Every row comes from one small tree of marks. The marks that hang from a mark follow it in brackets, in alphabetical order. Every link used is in the known rows. Which tree was each row made from?
Known rows:
C[H[P] V]:   30   -2  -84 -264 -137  208  140  -95  143   17  -47 -142  -99   53  169 -286 -303   24 -124 -219   -8  -92    7   59   27  -11   58    5   90  136 -126    0  259 -186  -62   77 -239 -294
C[F[B] V[Y[R[H Z]]]]: -123 -104 -367  384 -217  -79  315  119  -95   52   73  572   -9   47  290  343   46   95  -77  -70 -118   91  142 -152   95  -75  261 -134  -58  -69 -158  -99  -67  -26  -40  222  523 -218
Y[H[E P R]]:  -78 -117  280 -508  -62  -28 -327  -25   78  264 -174  -40  100   68  -53 -196  273 -276  -38  -64 -164 -267   27 -134  -33    6  -11   91  -98 -295  154   31   41 -251  -72 -201 -302  155
H[E P R]: -195  -79  282 -446  -62  -10 -432 -262  202  175  -93 -300   23   80   52 -191  167 -215 -100  136 -137 -401   32  -76  -35   20  -21  119 -112 -418   99   47  101 -148   54 -308 -415  213
V[Y[H[P] R]]:  -57 -131   -8 -364  -29 -128  173  114  -39   62 -116  385   55  137  -57  155  292 -308  -63 -350 -158   90  -22  -17  -76    3 -111  -95   30  -17  103   30 -166 -166 -121   27  -70   82
G[C[F]]:   94  364  -55  140  115  -28  -26  158    4   24    3   99  -62   16 -122  134  -79   10  189   15   39   96 -136   95   33  -41  -12  -35   -5  234   52  -75  -66  241   23  141  -13  100
M[G[C[V[Y[R[Z]]]]] N]:   29   33 -226   59  159 -369  -45  104 -138 -172  117   -5   67  -39   49 -140 -248   37 -104  235  182  149   29  230  -22  -44 -166 -260   96  265   67   -5 -148  -17   18  155   65  -47
V[C]:   63    2  129  462   90  -26 -201  -53   78  -60   64  328 -166  -36 -168   -4  -97  -55   24  -13   68  232   27  280 -119  107 -118   -9  168   79  -24   61 -119  221  -23  186 -168  116
Q[T[N]]:  169  -96   79 -200  152   78  306 -178   52  -36   55  -84   48  -70 -254  295  -51  168  -23   91   69   10   -2  137  -62  -45 -124  102   19   67  -50  113   48  157   38 -164  -33   28
Q[T[N] Z]:  189 -143   -7 -130   27  100  338 -152   -4  -86  138 -217   77 -116  -44  384  -32  134   60  169  103  121  116  -63  -93  -66 -217  189   -5 -167   71   79   56   54   26  -92  -94 -179
V[C Y]:  -33   19  -27  723   84 -204   63  -50   51  -63  121  411 -218   27  -17  235  -26 -264  -62   -6   36  445  141  224 -122   51  -76 -130  159   51  -15   71 -110  166  -37  256  -29   59
R[H]:   10 -109  -12  173  152  -21 -269   30 -119  -63  -73  207 -106  -71 -264   85  132  -87   62  -59   48   19 -161   40  -64   56    6  -19   56  202  -73   67 -123  257   11    4  185   59
F[B]:   16  -58  144   77   83  168 -227  117  -38  -67   19  252   48  -84 -150  -58  -13  375  159   45    6   59  -22   73   61   85 -149  -67  132  120  -58   15    9   82  108  -57  251   60
F[B C[V]]:   61  -75  102  339 -128  242  -59  149   86 -155    0  244  113  -85  -79 -272 -323  507  149   96    3  156   54    1  197  159 -190 -107  140  127 -135  -89   58  -58   82  -81   10   -3
H[E]:   31   92  132   17   97 -127 -355  -85  105   36  -27  -29  -82  -48 -194   52  -96 -151  141  113   72 -145   55   80  -65    1  -83   94   11 -122   35   73   26  149   15   -9   66  119
V[Y]:  -21   62  -89  244  134 -167   80  -10   10  -65   29  245 -170    5 -104  239   18 -151   17  -34   51  230   47  105  -88   -1 -122 -132  126  150    3   63  -23  166   27  131  277   40
C[F H[P[E] R]]:  -54   43  -47 -323  -95   11  -79  -94   22  141    8 -403    0  123  301   21  130  -37 -156 -129  -74 -195  -77  -86   38  -27   85   49  -96 -137   19  -41  231 -132   -2  -96  183   20
M[G N]:   56  -60  103  -44  298 -209 -481  -30 -198 -182   63 -228   43 -138 -131 -122 -141  265 -102  207  260  113    4  279  -90    5 -347 -214  207  341   65   94   22  123   70   12  253   38
C[H[E P] V]:  -10   21  -54 -243 -163   84    3 -141  199  107  -53 -300  -68   59  216 -253 -323 -152 -104 -118  -21 -242  111    3   33  -62  122   84   -8  -99  -94   14  303 -253  -72   34 -323 -274
G[C[F[B]] M]:   72  406    0   -3   -6  145  442  173  -52   -2  -42   35   24  -27 -140    3  -24  203  251  223   29   87  -36    2   84    1  241    7  -81  169   19 -155  -50  152   35 -106  132  141
Q[T Z[R[H[P]]]]:  -18 -207  -56 -107  -72  374  345  -35  -35 -215  102 -379  196  -22   39  148  126  159  185   52    6  111   18 -245 -182 -127  -23  100  -57 -236   49   53   -7  -28   62 -111 -371  -71
P[H]:  106 -132  162   35   22 -108 -171  -58 -165  139   25  125  -72   31 -143   61  274  -93   61 -151   88   88 -241  200  -23   90 -150  -60  129  168   25   35   27  107   -2  138   80  104
F[B C[H[E R]]]:  -30 -171  229  202 -142  188 -207  190  123  -47   11 -178  229  -57   94 -234 -152  412  105   65 -114  -53   75 -156  216  107 -137  -27   -1 -114  -76  -66  161 -205   95 -280   36   67
V[C[F[B] H[E P R]]]: -158  -91  142  312 -188   95 -241  -17   98  200   92  -93   39   58  387   35   37   40 -160  -40 -179  -35  175  -52   71  -21  168   15  -76 -325  -62  -30  165 -182  -38  -25 -311  -35
H[E P R[Z]]: -265  -54  146 -282  -12 -119 -389 -281  185  153  -44 -164   -1   43   55 -170  274 -335 -117  233 -131 -425   92 -154  -18   47   79  146 -153 -547   87   19  -13  -48   77 -249 -246  231
Q[T Z]:  133 -114 -113   87  -38  158  344  -12   30 -117  117 -169   63 -119  -84  370  -44   38  298  151   67  133  157  -63 -148  -75 -136  128   39 -229   37   31   82  161   11  -61 -163 -165
T[N Q]:  191  103  371 -363  309 -160 -124 -192  -25  130 -167   93 -186 -101 -313 -145    1  105 -235 -188   83  -77 -195  231   26   96 -296  132  118  370   80  129 -177   42  -38   84  156  -28
V[C[F] Y[H]]:  -14   38  -74  717   10 -235  116  128  -71  118   69  559 -153   63   85  414  135 -318  -85 -159  -45  495  187   71  -84  -45   72 -156   60   14   27   -8  -89   60 -158  359  111  -19
G[C M]:  133  396   26 -152  103   61  456   60   42 -103 -102  -28  -82  -31 -350 -178 -106  -35  254  190  117   42 -108  129  -35   59  100   56  -10  236   66  -69 -131  196   21 -111  -89  196
R[H Z]:  -77  -65 -194  389  209 -158 -171    5 -131 -102    3  387 -146 -104 -261  100  267 -226   53   68   63   -3  -78  -31  -39   94  120   26    2   36  -71   34 -264  388   33   85  386   72
G[C[F[B] V] M[N]]:  132  362  -69  -23  -75   64  398   78 -112  -67  -15   66   50  -21   51  -81 -295  249   52  292  158    9   92   58   68  -22  202  -68  -55  187    5 -148   43   16   43  -17  161  -38
F[C]:   82   58  162  222   76   48 -148   57   93 -194  -40  112   -7  -79 -307 -116 -147  156  138    3   69  155  -51   58   44  159 -278  -37  141  183  -14  -24  -50  190   58  -52    9  213
P[H[E R[Z]]]:  -63 -209  151   67  -85 -314 -258 -159  -67  277   64    0  -36   44   26   28  414 -310    5   86   -7 -204  -97    5  -11   67   15   53  -65 -281   67   23    1    5   27   16  106  187
Y[H[P[E] R]]:   14  -97  174 -546  -11  -47 -246   -7    0  174 -144   10   74   96 -113 -227  346 -237  -27  -70  -59 -149 -134    2  -22  100 -121   57  -29 -155  169   21  -33 -211  -42 -176  -35  239

Which tree is each row?
  24   43  -38  128  -35  187   35  187  -80   48   63   -2   40  -34  190  171  -78  394   41 -181  -52   48   40  -64  115  -69   79  -65   27  154 -127  -59  230    5   11   81  456 -182 -> C[F[B] H]
-185 -189 -257  870  -85 -227  147  143 -138   -6  181  753  -25   53  209  496  286 -199 -109 -100 -160  333  154  -47   -5   11  187 -144  -42 -196  -88  -38 -324  118  -77  236  222   25 -> V[C[F[B]] Y[R[H Z]]]
  76 -211   33 -137  -24  197  307 -144  -47 -141  131 -429  202  -67   63  241   34  209   25  168   56   39   39 -228 -139 -152 -100  196 -134 -244   88  121  -25  -83   59 -105 -126  -85 -> Q[T[N] Z[R[H[E]]]]
-186 -115 -182   -3 -350  169  305    3   54  187   54  -98   37  145  653   27  -62  235 -289 -155 -221  -40  193 -227  151 -130  295 -145  -69 -101 -151 -111  381 -420  -14   30  104 -379 -> C[F[B] H[P R] V[Y]]
 -76  -56   38  403   36 -147    1   37    2   76   13  443 -109   91   -4  141  181 -447 -133 -168  -80  416  131  115  -81   31  -33 -129   99  -46   59   39 -110  -67 -140  202 -341   50 -> V[C Y[H[P]]]
  51   21  366 -459  153   -8 -185 -226  -69   80 -118 -291  -31  -58   -3 -238  144   49 -249 -138   20 -126 -145  -76  -17    3 -242  234  -41  -10  203  131 -201 -222  -19   82 -162  -87 -> T[N Q[Z[R[H[E P]]]]]
  88 -196   -4 -325    5  200  294 -184  -81 -178  141 -487  218    0   84  138  157  135  -16  152   81   82  -76 -170 -109  -84 -154  188 -119 -260  123  113  -45 -116   74 -160 -164    5 -> Q[T[N] Z[R[H[P[E]]]]]
 -10 -179  -18 -422   -1  -75 -211   -2  -70  -42 -100  169   65   89 -170  -11  277 -226    8 -226  -62 -185 -270   55  -52  116  -87   53  -34  -73   23   50 -252   38  -47 -156  -51  241 -> Y[R[H[P[E]]]]
  83   82 -117  104   85  -91 -203  223 -194  -77  131 -323  142  -68  235 -166 -385  431  -87  165  166  144   40  167  112 -128  -86 -274   85  396  -23  -58  173 -114   24  120  118 -239 -> M[G[C[F[B] H V]] N]
  52 -184  -92   34  -57  309  410   21  -48 -234  131 -302  162  -66   -4  213   51  222  250   82   46  157   15 -201 -206 -129  -51   99  -30 -170   31   66  -28   38   64  -49 -128  -87 -> Q[T Z[R[H]]]
 145  248 -147   58  -49  -13  101  132  169   56  -11 -180  -69   30   58 -207 -464 -122  146  -11   49  -81  -14  109   63  -77   66   38  -21  138  -41  -38  115  -89  -49  141 -295 -153 -> G[C[H[E] V]]
 158  354   50 -204  176  -52  264    9  -79 -175  -76  -64   -8  -46 -280 -186 -153   -3  114  256  238   10  -54  185  -72   60    7  -18   20  252  115  -32 -105  187   72 -121   -2  206 -> G[C M[N]]
  96  124 -237   84 -170   89  276   24   44   81   26  -29 -144   27  248   72 -367  194  -70 -219   29  -10   76    3   24 -107  190  -19   42  216 -160  -57  288  -45  -86  291  305 -381 -> C[F H V]
-112  -43 -158  426  169 -253 -324  -30  -71  -13    3  248 -128 -109 -214  135  226 -422   84  187   39 -149   39  -93  -24   32  186   93  -96 -204  -45   47 -219  334   12   33  298   92 -> R[H[E] Z]
 -52 -248   40 -418  -14   25 -156   10  -50  -48 -120  242   61   60 -174   22  261 -111  -31 -308 -132 -177 -230    7  -72   78  -62   22   -9   -7  -14   46 -245   36  -47 -124 -187  157 -> Y[R[H[P]]]
-136  -24   73   37   24 -233 -282 -164  166  114    8   -6  -53  -37  -35  -39  128 -205   25  293  -28 -338  119  -90  -63   36   41  143 -105 -386   60   44  -72   83   82 -106  206  190 -> H[E R[Z]]
 -82 -223   60 -388  -45  -52 -285  -28  -10   36 -128  115   93   67 -139   35  238 -247   -3 -221 -146 -291 -148  -50  -58   48  -14   85  -87 -182   13   56 -205  -12  -60 -161 -276  180 -> Y[R[H[E P]]]
-115 -114  -47 -218 -346  317  117   -7   85  196   13 -174   72   93  532 -140 -130  392 -214 -147 -194 -191   94 -197  159  -78  245  -51  -63  -72 -162 -116  375 -378   -6  -33   10 -329 -> C[F[B] H[P R] V]
 -25   38 -174  342 -214  -56  188  163  -40  210   31  383    3   42  259  271  -78   42   -5   -4  -85  120  279 -133  101 -140  202 -118  -47  -81  -69  -85  167 -169  -91  227  391 -272 -> C[F[B] V[Y[H[E]]]]
 187  321  -17 -246  123   -2  400   83  -78 -168  -52 -263    5  -30 -130 -189 -245   18   69   92  199   -1  -32  147  -40   23   56  -21   10  296   58  -35   20   59   31 -106   33   45 -> G[C[H] M[N]]
 174  103  369 -433  178   -2   41 -162  -60    6  -76 -126  -84  -90  -73 -231   -9  309 -180 -149  101   16 -171   45  -52   42 -379  181   96  209  203  124 -208 -136    9  195  127  -99 -> T[N Q[Z[R]]]
 -81 -137  136  306  -99  111 -150  175  107  -77   56  -91  207  -83   89 -216  -71  346   91  122 -113  -65  124 -212  223  125  -81   -9  -24 -204  -87  -79   83 -138  108 -249  126   77 -> F[B C[H[E R[Z]]]]
-154 -193  -81 -215   -5 -164 -224  -48   -7    7  -65  266   50   37 -130   54  328 -384  -21 -112 -129 -314  -78 -121  -43   61   90  121 -128 -316    6   27 -319   91  -43 -102 -100  187 -> Y[R[H[E P] Z]]
  42  -64 -189   -5 -142 -106  315  -26  102  -31  -13  364 -114   69   34   68 -202  -58  -40 -132   -2   63   63  115  -83   -5  -42  -90  106  107  -55   22  -56  -64  -58  188  147 -127 -> C[V[Y[R]]]
-187  -91 -143  139  191  -64 -260  -91 -109  -64  -35  284 -105  -45 -193    3  374 -355  -57   31  -22  -74  -93  -91    0   90  170   35  -36  -86  -48   18 -221  286   37  -10   12  110 -> R[H[P] Z]
  -7  108 -165 -174 -192  168  179  -80   77  115  -27 -162  -94   85  325  -25 -237   79 -180 -260  -54  -76   55  -43   59 -108  212  -12   -1   79 -137  -71  316 -152  -87  175  -49 -353 -> C[F H[P] V]
 128  447   -5 -100  118  -62  306   30 -135 -105  -46  -62   -9  -20 -154   36 -127   32   72  219  208   28   -8   99  -41  -15  122  -23  -50  206  103  -93  -51  218   50  -57  168  153 -> G[C[F] M[N]]
 129  438 -121  -90   -8   97  627  147  -11  -10  -63 -213  -54    5  -63   18 -148   38  163   20   50   31  -55   12   34  -55  288   48  -92  256    1 -138   49  102  -47   -9  110  -16 -> G[C[F H] M]
-133 -100   68  -43   93  -35 -497 -113  -31   66 -107  -47  -31    3 -147   20  225 -368  -22    4  -46 -193  -67  -61  -18   14  100   70  -83 -158  -11   61  -29   96   -9 -151 -283  110 -> R[H[E P]]
  -8 -170  123  214 -287  218  -57  156  174  -33   12 -138  189  -37  200 -330 -357  451   49   81 -106  -76  154 -154  227   83  -56  -34    7 -106 -146  -92  240 -347   59 -195  -50  -99 -> F[B C[H[E R] V]]
 119  318 -138   94   65   36   76  217   -2   32   17  -99  -51   30   29   78 -185   46  133 -132   18   77 -131   61   65  -88   52  -29  -12  287   -7  -80   60  114  -12  156    1  -57 -> G[C[F H]]
  16  133    0  192  144  -20 -198  245  -92    4   76 -162   72  -76  -68  -53  -78  357  165  200   20  216 -104  125  118  -76  -67 -174   51  348   11  -83  -11   98   21   39   46   26 -> M[G[C[F[B]]]]
-228  -58 -113  170  163 -173 -432 -140  -45   27  -44  122  -79  -35 -137   38  361 -521  -26  138  -38 -213    7 -144   17   36  212  119 -139 -335  -17   32 -176  221   14  -71  -69  127 -> R[H[E P] Z]
 -69   -5  101 -272  109  167 -195  -92  -61 -186  -26 -175   66   81  -84 -309  163   98   -7  -80   52  -10 -301   -3 -110   29  -57    0   -2   92   49   92 -150  -15  107  -31   53  297 -> Z[R[H[P[E]]]]
  -5  168  -73  -61  114  -13  -84  162  -42   30   41 -466   43   -7   41 -122  -92  164   33   18  -11  147 -135  102   98 -112    1 -131   27  339   11  -73   86   -9  -46   53 -198  -64 -> M[G[C[F H[P]]]]
 -90  -89    2   98 -251   -7  103  -74  245   -8  -35 -279   33   82  246 -210 -260  -84 -143  -17 -110  -29  169 -145  111   24  -13  -33  -27 -162  -59  -60  228 -323  -18 -131 -339  -89 -> F[C[H[E P R] V[Y]]]
 -40   -5 -210  -74 -131   61  326  -87  130   15   -1  -80 -144   99  277 -102 -239 -152 -192 -226  -33   59   88   28   16  -62   99  -93   84  115 -113    5  255 -245  -69  150 -147 -335 -> C[H[P] V[Y]]
